Each row was made from one walk, in order. Every step used is in the known rows, and no mark comes twice. Write each row's walk.
Known rows:
kubi/turezoz/gekoza: [-0.94  1.81  0.59  0.95  2.27 -1.61  0.12  0.39 -0.10  0.93  0.91  0.62
  1.25  1.26  1.77 -1.48  0.40  2.53 -1.62  0.10 -2.69 -0.95  1.05]
pili/bedep/turezoz: [ 0.80  1.07  1.34 -0.80  0.94 -1.22  0.68 -1.46 -1.72 -0.04 -0.54  0.38
  0.44  1.36  3.39  0.70  0.95  0.55 -0.47  0.62  4.14  0.06  0.00]
pili/rolu: [-0.01  1.27  0.72 -2.14  0.59 -1.31  0.55 -0.68 -1.11 -0.47 -0.90  0.03
 -0.81  0.98  2.58 -0.31  1.09  1.35 -0.09  0.91  1.52 -0.10 -0.38]
gekoza/turezoz/kubi: [-1.25  1.28 -0.44  0.51 -1.68 -1.33 -0.36 -1.24 -1.42  1.94 -3.00  0.75
 -0.64  0.02 -1.04 -0.47 -0.29 -3.68 -0.61  0.70 -0.89  1.26 -1.21]
kisi/pili/rolu: [ 0.06  0.98 -0.09 -3.04  0.75 -1.33  1.09 -1.09 -1.61  0.93 -0.95 -0.05
 -2.47  0.88  0.63  0.29 -0.10  1.19 -0.25  0.70  3.46  0.03  0.68]
turezoz/kined: [-0.77  0.94  0.28 -0.36 -0.50 -0.67  0.17  0.43  0.63  0.68  0.01  0.01
 -1.38  0.25 -0.70  0.47  1.25 -0.74 -0.97  1.34  0.99 -0.50  0.84]
kubi/pili: [-1.29  1.07  1.01 -0.49 -0.68 -1.80 -0.87  0.19 -1.32  0.79 -0.09  0.37
 -1.72  0.50  3.02 -0.50  1.85 -0.95 -0.05  0.54 -0.89  0.41 -3.55]
rolu/turezoz: [ 0.05  1.29  0.97 -1.47  1.74 -1.73 -0.51  1.00  0.17  1.00  1.30  0.72
 -2.08  1.11  1.30  0.57  0.60 -1.29 -0.54  0.69  0.70 -0.35 -0.06]
kined/pili/bedep/turezoz: [-0.55  0.94  0.62 -0.41  0.70 -1.20  1.48 -1.94 -0.79 -0.18  0.18  0.77
  0.95  1.39  3.35  0.25  0.79  2.78 -0.37  0.29  2.02 -0.32  2.14]
bedep/turezoz/kined/pili/gekoza: [-1.03  0.74  0.25  0.58 -0.17 -0.37  0.72 -2.06  0.21 -0.37  1.02  0.35
  1.36  0.80 -0.50  1.04  0.50  0.31 -0.65  0.31  2.61 -0.95  4.25]
kubi/turezoz: [-1.09  1.68  0.08 -0.26  1.39 -1.92 -0.35  0.53  0.39  2.32  0.45  0.63
  0.13  1.20  1.43 -0.32  1.31 -0.64 -1.44  0.58 -1.23 -0.53  0.85]
kined/pili/bedep: [-1.26  0.64 -1.25 -0.05 -0.42 -1.16  0.97 -1.11 -0.64  0.24 -0.03  0.63
  0.36  1.07  4.25 -0.35  1.30  1.99 -0.53  0.43 -0.60 -0.05  3.12]
kisi/pili/rolu/turezoz: [ 1.04  0.84  0.21 -3.48  2.48 -1.79  0.90 -0.91 -1.08  1.04  0.35  0.31
 -3.76  1.62  0.05  1.00 -0.75  0.69 -0.25  0.56  4.53 -0.46  0.75]
kubi/turezoz/kisi/pili/rolu: [ 0.14  1.02 -0.89 -1.97  3.02 -1.98  1.05 -1.39 -0.84  0.86  0.11 -0.36
 -0.83  0.89  1.79 -0.48 -1.79  0.70 -0.68  0.08  0.91 -0.53  2.85]
kined/pili/rolu/turezoz/kubi: [-0.74  0.22 -0.53 -0.96  1.28 -1.90  0.42 -2.99 -0.48 -0.11 -0.95  0.73
 -1.01  1.22 -1.18 -0.28 -0.95  0.59  0.49  0.32 -0.90 -0.63  3.17]
kined/pili: [-2.20  1.43 -0.39 -0.67 -0.09 -1.24  0.40  0.28  0.61  0.77  0.92  0.67
 -0.17  0.59  1.87 -0.46  1.19  1.30 -0.40  0.55 -2.28 -0.13  2.06]
kisi/pili: [-0.67  1.19 -0.38 -1.87  0.01 -1.38  0.14  0.40 -0.81  2.42  0.44  0.26
 -2.48  0.53 -0.15  0.52  0.19 -0.91 -0.72  0.72  1.94  0.26  0.77]
turezoz/kubi/pili: [-1.40  0.43  0.32  1.12 -1.51 -2.14 -1.64 -1.75 -1.72  0.98 -1.76  0.33
 -1.21  0.07 -0.26 -0.80  0.52 -3.27  0.30  0.62 -2.31  0.70 -2.41]
bedep/pili/rolu/turezoz: [ 1.37  1.17  1.54 -3.91  1.76 -1.31 -0.49  0.68 -0.35 -0.58  0.02 -0.09
 -1.72  1.72  2.20  0.23  1.45  2.44 -0.27 -0.05  0.82 -0.59  1.06]
gekoza/turezoz: [-0.90  2.03  0.21 -1.25 -0.84 -0.98  0.43  0.73 -0.86  1.46 -1.16  0.83
 -1.27  0.40  1.63 -0.27  0.93 -1.43 -0.91  0.73  0.40  0.99 -2.10]
turezoz/kisi/pili: [-0.33  1.09 -0.46 -1.65  1.01 -1.42  0.01  0.33 -0.65  0.85  1.17 -0.22
 -1.83 -0.14  1.12 -0.07 -1.64 -1.73 -0.41  0.30  0.05  0.28  1.69]
gekoza/turezoz/kubi/pili: [-1.59  1.01  0.01  0.93 -2.41 -1.84 -0.83 -1.66 -2.41  1.80 -3.12  0.80
 -1.59  0.07  0.12 -0.89  0.18 -3.83 -0.05  0.34 -1.34  1.50 -4.05]
kined/pili/bedep/turezoz/kubi: [-0.83  0.23 -0.27  1.24 -0.07 -1.53  0.77 -3.76 -1.42  0.01 -1.42  0.79
  1.31  1.08  0.27  0.02 -0.43  0.52 -0.03  0.24  0.77  0.08  3.25]
kubi/pili/rolu: [-0.35  0.94  1.18 -1.67 -0.06 -1.68  0.05 -1.42 -2.18 -0.39 -1.42  0.05
 -1.49  0.90  3.49 -0.64  1.54  1.46  0.44  0.58  0.65  0.18 -3.34]
kisi/pili/bedep/turezoz: [ 0.94  0.89  0.47 -1.52  1.19 -1.37  1.24 -1.94 -2.25  1.21 -0.05  0.36
 -1.40  1.33  1.44  1.33 -0.29  0.43 -0.67  0.36  6.18  0.19  0.79]

Which walk is each row?
[-0.06  0.49  2.02 -0.60  0.41 -2.04 -0.07 -3.93 -2.85 -0.94 -2.77  0.32
 -0.63  0.86 -0.34 -0.27 -0.14 -0.15  1.07  0.40  2.27  0.25 -3.42] -> bedep/turezoz/kubi/pili/rolu
[-0.97  1.29 -0.16  0.69 -2.17 -1.18 -0.92 -1.18 -3.07  1.30 -1.53  0.51
 -0.27  0.55  3.88 -0.17  1.31 -3.80 -0.22 -0.04  0.84  1.36 -2.98] -> kubi/pili/gekoza/turezoz
[-0.36  1.10  1.05  0.72  1.69 -0.86  1.95 -1.98 -1.26 -1.70  0.88  0.83
  1.94  1.46  3.19 -0.98 -0.24  5.39 -0.54 -0.28  0.74 -0.84  2.39] -> kined/pili/bedep/turezoz/gekoza
[ 0.45 -0.48 -0.11  1.28 -0.07 -2.44 -1.18 -2.95 -2.62  0.70 -1.63  0.53
 -1.69  1.22  2.18  0.19  0.07 -3.53  0.30  0.31  0.53  0.32 -0.78] -> rolu/turezoz/kubi/pili/bedep
[ 0.80  0.21 -0.76 -2.09  1.60 -2.12  0.23 -2.73 -1.70  1.51 -1.23  0.33
 -3.30  1.20 -3.02  0.78 -1.93 -1.62  0.14  0.55  3.49 -0.20  1.89] -> kisi/pili/rolu/turezoz/kubi
[ 1.16  0.46  0.84 -2.24  0.85 -1.67 -1.25 -1.43 -0.88 -0.46 -1.63 -0.09
 -1.34  1.36 -0.50  0.05  0.25  0.38  0.10  0.02 -0.24 -0.29  2.32] -> bedep/pili/rolu/turezoz/kubi
[ 0.31  0.50 -1.25 -1.10 -0.12 -1.33  0.72 -1.11 -1.96  1.66 -0.42  0.10
 -1.82  1.02  2.40  0.65  0.36 -0.51 -0.79  0.57  3.58  0.40  2.09] -> kisi/pili/bedep
[-0.85  1.68 -0.10 -0.49 -1.37 -0.36  0.98  0.42  0.07  1.18 -1.50  0.52
 -2.04  0.21 -0.38  0.28  0.78 -1.49 -1.17  1.27  1.52  0.31 -1.02] -> gekoza/turezoz/kined
[-0.30  0.78 -1.75 -0.19 -1.92 -0.16  0.65 -1.40 -1.67  2.35 -1.16  0.03
 -1.81  0.36 -0.87  1.37 -0.42 -4.06 -1.34  0.50  5.00  0.56  2.26] -> kisi/pili/gekoza/turezoz/kined
[-0.86  0.78 -0.35  1.20 -2.82 -0.47 -0.34 -1.63 -2.12  0.89 -1.81  0.18
 -0.90  0.26  1.83  0.36  1.16 -3.45 -0.60  0.39  1.98  0.68 -1.99] -> kubi/pili/gekoza/turezoz/kined
[-0.47  1.07 -0.93  0.81 -2.19 -0.13  0.14 -1.00 -1.28  1.00 -1.44  0.15
 -0.25  0.38  0.94  0.80  0.69 -3.77 -1.18  0.71  2.69  0.38  1.16] -> pili/gekoza/turezoz/kined
[-0.62  0.26  0.31 -0.16 -1.02 -2.03 -0.66 -3.14 -2.60 -0.34 -2.90  0.06
 -1.13  0.50  0.97 -0.86  0.30 -0.86  0.89  0.51 -0.35  0.47 -2.44] -> turezoz/kubi/pili/rolu
[-1.02  0.08 -1.34  0.76 -0.86 -0.48  1.58 -1.50  0.32  0.02 -0.20  0.21
 -0.33  0.85  2.36  0.21  1.32  1.75 -0.91  0.86  0.50 -0.65  4.49] -> turezoz/kined/pili/bedep
[-0.39  0.72 -1.04 -0.48 -0.69 -1.15 -0.56 -1.02 -1.91  2.06  0.47 -0.08
 -0.66  0.63  0.57  0.99  0.01 -3.14 -0.64  0.16  2.90  0.38  2.91] -> kisi/pili/gekoza
[ 1.08  1.02  1.10 -0.30  1.96 -1.28  0.54 -1.41 -1.65 -1.57  0.22 -0.16
  1.04  0.69  4.63 -0.01 -0.81 -0.49 -0.10  0.27  2.29  0.07  0.77] -> pili/bedep/turezoz/kisi
[ 0.58  0.93 -1.79 -0.96  0.01 -0.96  1.26 -0.94 -2.49  1.12 -1.27 -0.03
 -1.56  0.21  4.08 -0.13 -1.86 -2.34 -0.86  0.10  2.35  1.29  1.10] -> gekoza/turezoz/kisi/pili/bedep
[ 0.63  0.39 -1.41 -0.77  0.88 -1.31  0.55 -0.97 -1.87  0.46  0.27 -0.47
 -1.22  0.37  3.66  0.08 -1.44 -1.40 -0.50  0.23  1.83  0.43  2.90] -> turezoz/kisi/pili/bedep
[-1.74  1.30 -1.63  0.66 -0.97 -0.65  0.06 -0.95 -0.98 -0.09 -0.03  0.28
  1.70  0.00  4.27 -0.93 -1.07 -2.22 -0.38 -0.50 -2.36  0.88  3.19] -> kined/pili/gekoza/turezoz/kisi
[-0.27  1.35 -0.85  0.42 -0.66 -0.72 -0.56 -0.55 -1.96 -0.34 -0.59 -0.11
  1.13 -0.04  4.26 -0.49 -1.00 -4.55 -0.52 -0.15 -0.08  1.07  0.98] -> pili/gekoza/turezoz/kisi
[ 0.51  0.25  0.61  1.01  0.23 -1.56 -0.08 -3.21 -2.34  0.08 -2.06  0.42
  0.84  0.99  0.28  0.42 -0.21 -1.67 -0.22  0.58  2.98  0.30  0.80] -> pili/bedep/turezoz/kubi
[-0.52  1.71 -0.88 -1.70  0.31 -1.05  0.70  0.31 -1.21  1.61 -0.31  0.16
 -2.27 -0.27  1.58 -0.26 -2.01 -2.64 -0.69  0.21  0.56  1.11 -0.19] -> gekoza/turezoz/kisi/pili
[-0.58  1.43 -0.56  0.18 -1.68 -0.71 -0.42 -0.71 -2.02  1.43 -1.30  0.44
  0.58  0.59  2.80  0.24  0.80 -3.54 -0.91  0.21  1.69  1.05  0.10] -> pili/gekoza/turezoz
[-0.26  0.56  0.26 -0.08  0.75 -2.09 -1.19 -0.85 -0.38  1.33 -0.50  0.72
 -1.50  0.73 -2.06  0.33 -0.57 -3.62 -0.12  0.70 -0.43 -0.09  0.80] -> rolu/turezoz/kubi
[ 0.55  1.10 -0.23 -2.13  2.74 -1.81 -0.06  0.46 -0.14  1.07  2.22  0.14
 -3.20  0.44  0.64  0.63 -2.35 -2.82 -0.38  0.20  1.08 -0.24  1.78] -> rolu/turezoz/kisi/pili
[-0.92  0.86  1.95  0.69 -0.18 -2.12 -0.92 -2.54 -2.08  0.53 -1.44  0.54
 -0.76  0.41 -1.18 -0.05 -0.01 -2.12  0.43  0.46  0.37  0.45 -3.32] -> bedep/turezoz/kubi/pili
[-0.69  1.94  0.07 -0.82  0.12 -0.99  0.16  0.78 -0.75  0.21 -0.59  0.24
 -0.63 -0.17  3.13 -0.98 -0.80 -2.37 -0.60  0.34 -1.45  1.08 -1.37] -> gekoza/turezoz/kisi
[-0.78  0.26 -0.91  0.54  0.23 -0.70  0.12 -1.20  0.84  0.40  1.81  0.42
 -0.54  1.11  0.18  1.13  0.31 -1.54 -0.75  0.30  1.19 -1.25  5.38] -> rolu/turezoz/kined/pili/gekoza
[-1.83  0.80 -1.02  0.62 -1.08 -1.01 -0.34 -0.98 -0.53  0.55  0.79  0.38
  1.43  0.73  2.58 -0.03  1.13 -0.73 -0.38  0.01 -1.29 -0.02  4.22] -> kined/pili/gekoza
[ 0.36  1.56 -0.94 -3.00  0.79 -0.99  1.54 -1.13 -2.00  0.14 -1.53 -0.15
 -2.28  0.19  2.16 -0.48 -2.22 -0.33 -0.19  0.19  2.40  0.85 -0.27] -> gekoza/turezoz/kisi/pili/rolu
[ 0.22  1.45  1.08 -1.97  2.44 -1.46  0.59 -0.57 -0.90  0.32  1.46 -0.04
 -1.43  0.23  0.20  0.50 -2.12 -0.87 -0.20  0.22  2.59  0.11  0.65] -> bedep/turezoz/kisi/pili
[-1.00  1.22 -0.10  0.36  0.88 -1.27  0.27  0.11  1.16  2.02  0.16  0.32
 -0.69  0.91 -0.62  0.21  1.25 -0.60 -1.79  1.03 -0.11 -1.00  2.26] -> kubi/turezoz/kined
[ 0.94  0.52  1.09 -0.04  0.58 -0.56  1.37 -1.70 -0.99 -0.44 -0.63  0.04
 -0.32  1.09  1.29  1.23  0.81  0.36 -0.87  1.13  5.46 -0.60  0.84] -> pili/bedep/turezoz/kined
[-0.46  0.98  0.35 -2.61  2.09 -1.63  1.12 -1.10  0.18 -0.30  0.82  0.81
 -1.61  1.60  1.63  0.03  0.17  3.03  0.13  0.29  0.47 -0.93  2.20] -> kined/pili/rolu/turezoz
[-0.84  0.82 -1.28  1.78 -2.48 -1.08 -1.26 -2.39 -2.64  1.70 -3.01  0.43
  0.98  0.19 -0.19 -0.12 -0.27 -5.68 -0.44  0.26  0.23  1.34  0.87] -> pili/gekoza/turezoz/kubi
[-2.02  1.38 -1.55  0.37 -1.90 -0.61  0.32 -1.15 -1.16  1.40 -0.64  0.77
  1.12  0.70  2.82 -0.28  0.61 -1.20 -0.64 -0.13 -0.44  0.74  2.16] -> kined/pili/gekoza/turezoz
[-1.40  1.16  1.07 -0.67  0.45 -0.62  1.50 -0.72  1.38  0.14  1.06  0.66
 -0.52  0.64 -1.41  0.64  0.53  2.51 -0.55  0.95  1.36 -1.01  1.94] -> bedep/turezoz/kined/pili
[-2.01  0.64 -1.83  1.92 -0.12 -0.92  0.18 -1.65  0.92  1.91  0.94  0.28
  1.71  1.10  0.22  0.32  0.88 -0.52 -1.58  0.18 -0.98 -1.17  6.77] -> kubi/turezoz/kined/pili/gekoza
